Each row was made from one walk, in order. Every step used is in the known rows, and no mark comes twice. Write each row's walk.
Known rows:
natob, gotut: [-10.4  -4.2  -5.2 -28.4  38.4   1.4  -9.0   3.8  -9.1 -16.0  -3.1  25.0
  -6.7 -25.2 -27.4  25.3  19.3]
simem, gotut, gibeg, bibe, fifi, zurod, natob: [ 28.2  86.2 -67.5  -8.9  -9.8  -7.2 -59.2   9.9  -8.5   1.0 -34.4 -22.7
   5.0 -45.9  -9.9 -10.5  53.6]
gibeg, bibe, simem, zurod, natob: [ 48.3  -5.7 -38.6  -8.6  14.1 -23.7  -2.6   6.7 -13.4  28.0 -25.1   5.9
   3.2 -42.7 -45.5  24.7  -9.9]
bibe, fifi, gotut: [  1.0  -7.6 -16.5  25.0  -3.5  17.2 -47.4 -28.0 -13.0 -30.3 -18.7  14.3
  -2.8 -43.5 -22.1  14.6  10.6]
zurod, natob, gotut, gibeg, bibe: [ 18.5  52.8 -61.0 -75.1  31.9  -3.7 -23.3  25.0   4.0   5.5  -1.4 -32.2
 -20.8 -27.9 -23.1  48.0 -18.3]
fifi, gotut: [ -9.3   4.6 -10.5   3.8 -11.8  16.1 -25.0 -50.3  15.5 -43.7 -18.2  11.4
  -1.4  -7.5  -9.7  28.6   2.7]
fifi, zurod, natob, gotut, gibeg, bibe: [  5.8  39.4 -53.3 -61.2  37.1 -12.3 -29.4  19.5   9.7 -10.6  -9.4 -28.7
   3.1 -13.6 -21.1  42.8  30.4]
fifi, zurod: [-13.4  -5.9  -3.2   2.1  10.1   0.6 -26.6 -21.5   6.5 -42.0  -5.4  19.1
  15.8 -13.6  -8.8  -0.8  73.8]
bibe, natob, gotut: [ -5.2 -19.6 -14.7 -44.9  55.1  -5.4  17.6 -18.1  15.3  -1.9  -3.6  37.1
   4.1 -23.6 -12.4  12.9  28.9]
fifi, zurod, natob, gotut, gibeg, bibe, simem: [ 18.5  28.9 -57.6 -24.5  42.3 -21.8 -15.1  14.2 -13.9   0.8 -21.9 -13.7
   5.1 -28.4 -60.5  55.0  -9.7]
zurod, natob: [ 13.2  50.9  -8.6 -54.4   9.0  23.0  -9.4   7.5   0.8 -12.9  12.4  28.3
 -11.6 -31.6  -2.7   2.2 -12.1]
gibeg, zurod, natob, gotut: [  6.1  19.9   1.8 -78.8  41.4  49.4  -8.9  27.1   3.1  -6.5  62.3  18.9
 -21.7 -31.6 -20.7  32.2 -32.7]
simem, gotut: [  2.6  52.5 -13.9   3.5 -18.4   3.8 -19.3 -33.7   0.1 -15.3 -26.2  24.6
  -4.0 -21.7  -5.9 -14.9  33.2]
fifi, zurod, natob: [  1.2  37.8  -0.4 -37.9  15.6  14.8 -17.1   1.6   7.2 -28.6   7.1  33.5
   9.6 -15.7   0.6  -4.8  36.1]
natob, gotut, gibeg, bibe, fifi: [ 12.3  -3.9 -69.5 -17.6  36.0 -16.9 -52.6  27.2 -22.7   4.8 -19.1 -45.0
 -14.6 -61.2 -47.3  39.8  28.6]
fifi, gotut, gibeg, zurod: [-10.3 -16.6 -35.8 -12.0 -21.3  43.0 -49.6 -52.8  23.9 -55.8  35.7 -32.8
 -13.8 -12.5  -5.1  58.4  -7.1]
gotut, gibeg, bibe, fifi: [ 20.8  10.4 -74.7  -4.5   1.6  -9.2 -64.1   8.8 -14.8  -3.6 -14.6 -52.9
 -14.2 -64.1 -33.3  20.1  33.8]
simem, zurod, natob: [ 18.6 -10.5  -5.8 -35.2  12.0  -2.5  -8.9  10.0   4.0  -0.1  -0.8  36.6
   4.0 -25.4   7.2   7.5  34.4]

Write each row's walk:
[ 23.6 -57.3 -71.9  47.1 -13.0 -37.3 -34.6 -54.0   2.1 -11.8 -53.5 -37.5
  10.5 -20.6 -47.6  73.1   9.1] : fifi, gotut, gibeg, bibe, simem, zurod
[  3.8  37.4  -3.3 -66.4  42.7  15.1   1.0  25.5  -8.5  -2.7   8.3  37.5
 -11.0 -26.4 -18.4  20.9 -17.9] : zurod, natob, gotut
[ 31.8 -21.7 -65.3 -37.2  44.7 -25.3 -39.4  51.2 -19.3  31.7 -20.3 -22.7
  -4.1 -58.2 -26.7  41.8  37.7] : simem, zurod, natob, gotut, gibeg, bibe, fifi
[ 26.5   7.3 -73.1   8.6  -1.6 -20.9 -31.3 -20.5 -15.4  -6.5 -23.0 -41.5
 -12.7 -41.2 -60.8  44.3 -13.7] : gotut, gibeg, bibe, simem
[ 12.3   1.6 -76.9 -23.3  -5.5  -9.7 -23.1 -73.9  49.2 -23.4 -25.8 -46.8
   1.3  -9.6  -0.1  42.1  13.8] : fifi, gotut, gibeg, bibe, natob
[-13.8 -26.1 -30.6 -42.2  28.0  26.8 -35.6   3.0   3.5 -27.4  48.3 -23.6
 -20.8 -29.3 -26.1  59.0   8.8] : natob, gotut, gibeg, zurod
[ -2.2  13.0 -31.6 -32.6  50.0   1.2 -42.5  41.5 -25.0 -11.9  -3.4  18.4
   5.7 -47.3 -18.6  23.3  43.9] : bibe, fifi, zurod, natob, gotut, gibeg
[ 15.6 -67.0 -12.6  37.8  12.0 -23.6  -5.0 -16.4 -19.9  -2.6 -24.1  35.7
  12.7 -37.3 -43.9  24.0  30.6] : bibe, simem, zurod
[ 31.5  39.0 -65.9 -41.4  37.6 -14.7  -9.2  20.6 -22.6  16.9 -16.7 -19.9
 -16.3 -41.5 -63.9  60.9 -58.3] : zurod, natob, gotut, gibeg, bibe, simem
[  7.7 -25.1  -1.5 -46.4  47.1  -8.7   3.4  28.5  -4.5  10.2  -3.8  44.9
   5.2 -24.3  -8.2  27.5  28.8] : simem, zurod, natob, gotut
[ 44.7 -10.2 -67.5 -11.5   6.6 -27.0 -19.5   3.9 -10.9  19.5 -25.2 -20.8
   0.0 -41.4 -39.5  46.7  -5.0] : gotut, gibeg, bibe, simem, zurod, natob
[ 15.2  31.9  -3.8 -66.7   7.4  55.5 -19.7   8.9  11.4 -16.2  65.1   9.4
 -20.5 -34.8  -5.1  11.3 -25.6] : gibeg, zurod, natob
[ 13.9  16.1 -40.7 -28.5  -8.8  57.3 -61.4  -5.0  -0.5 -28.1  45.6 -15.1
 -20.4 -47.2  -6.7  40.9 -36.3] : bibe, fifi, gotut, gibeg, zurod, natob
[ 12.2  29.7 -32.7 -66.7  -0.9  50.2 -36.3   6.0  12.3 -25.4  65.0 -17.6
 -23.5 -32.7  -0.2  34.1 -19.8] : gotut, gibeg, zurod, natob
[ -0.6 -16.7 -62.5  -0.9  41.2 -26.3 -58.8  20.7 -19.5 -11.7 -27.1 -38.5
   7.8 -46.7 -45.3  34.4  78.1] : natob, gotut, gibeg, bibe, fifi, zurod
[ 18.6 -37.7 -36.7 -14.2  42.8 -26.4   0.9  21.9 -29.7  13.5 -16.7  30.5
   4.0 -35.4 -41.6  61.7  -8.5] : bibe, simem, zurod, natob, gotut, gibeg
[ 39.0 -12.7 -69.3   8.9  -9.8 -22.0 -24.8 -30.6   4.1   2.8 -41.0 -23.5
   6.2 -22.5 -36.2  67.9 -30.2] : fifi, gotut, gibeg, bibe, simem, zurod, natob
[ 24.8  52.8 -77.5  15.0 -19.6 -13.0 -63.5  -8.9 -15.6   4.6 -39.7 -42.7
 -12.7 -57.4 -23.7  -1.0  42.0] : simem, gotut, gibeg, bibe, fifi
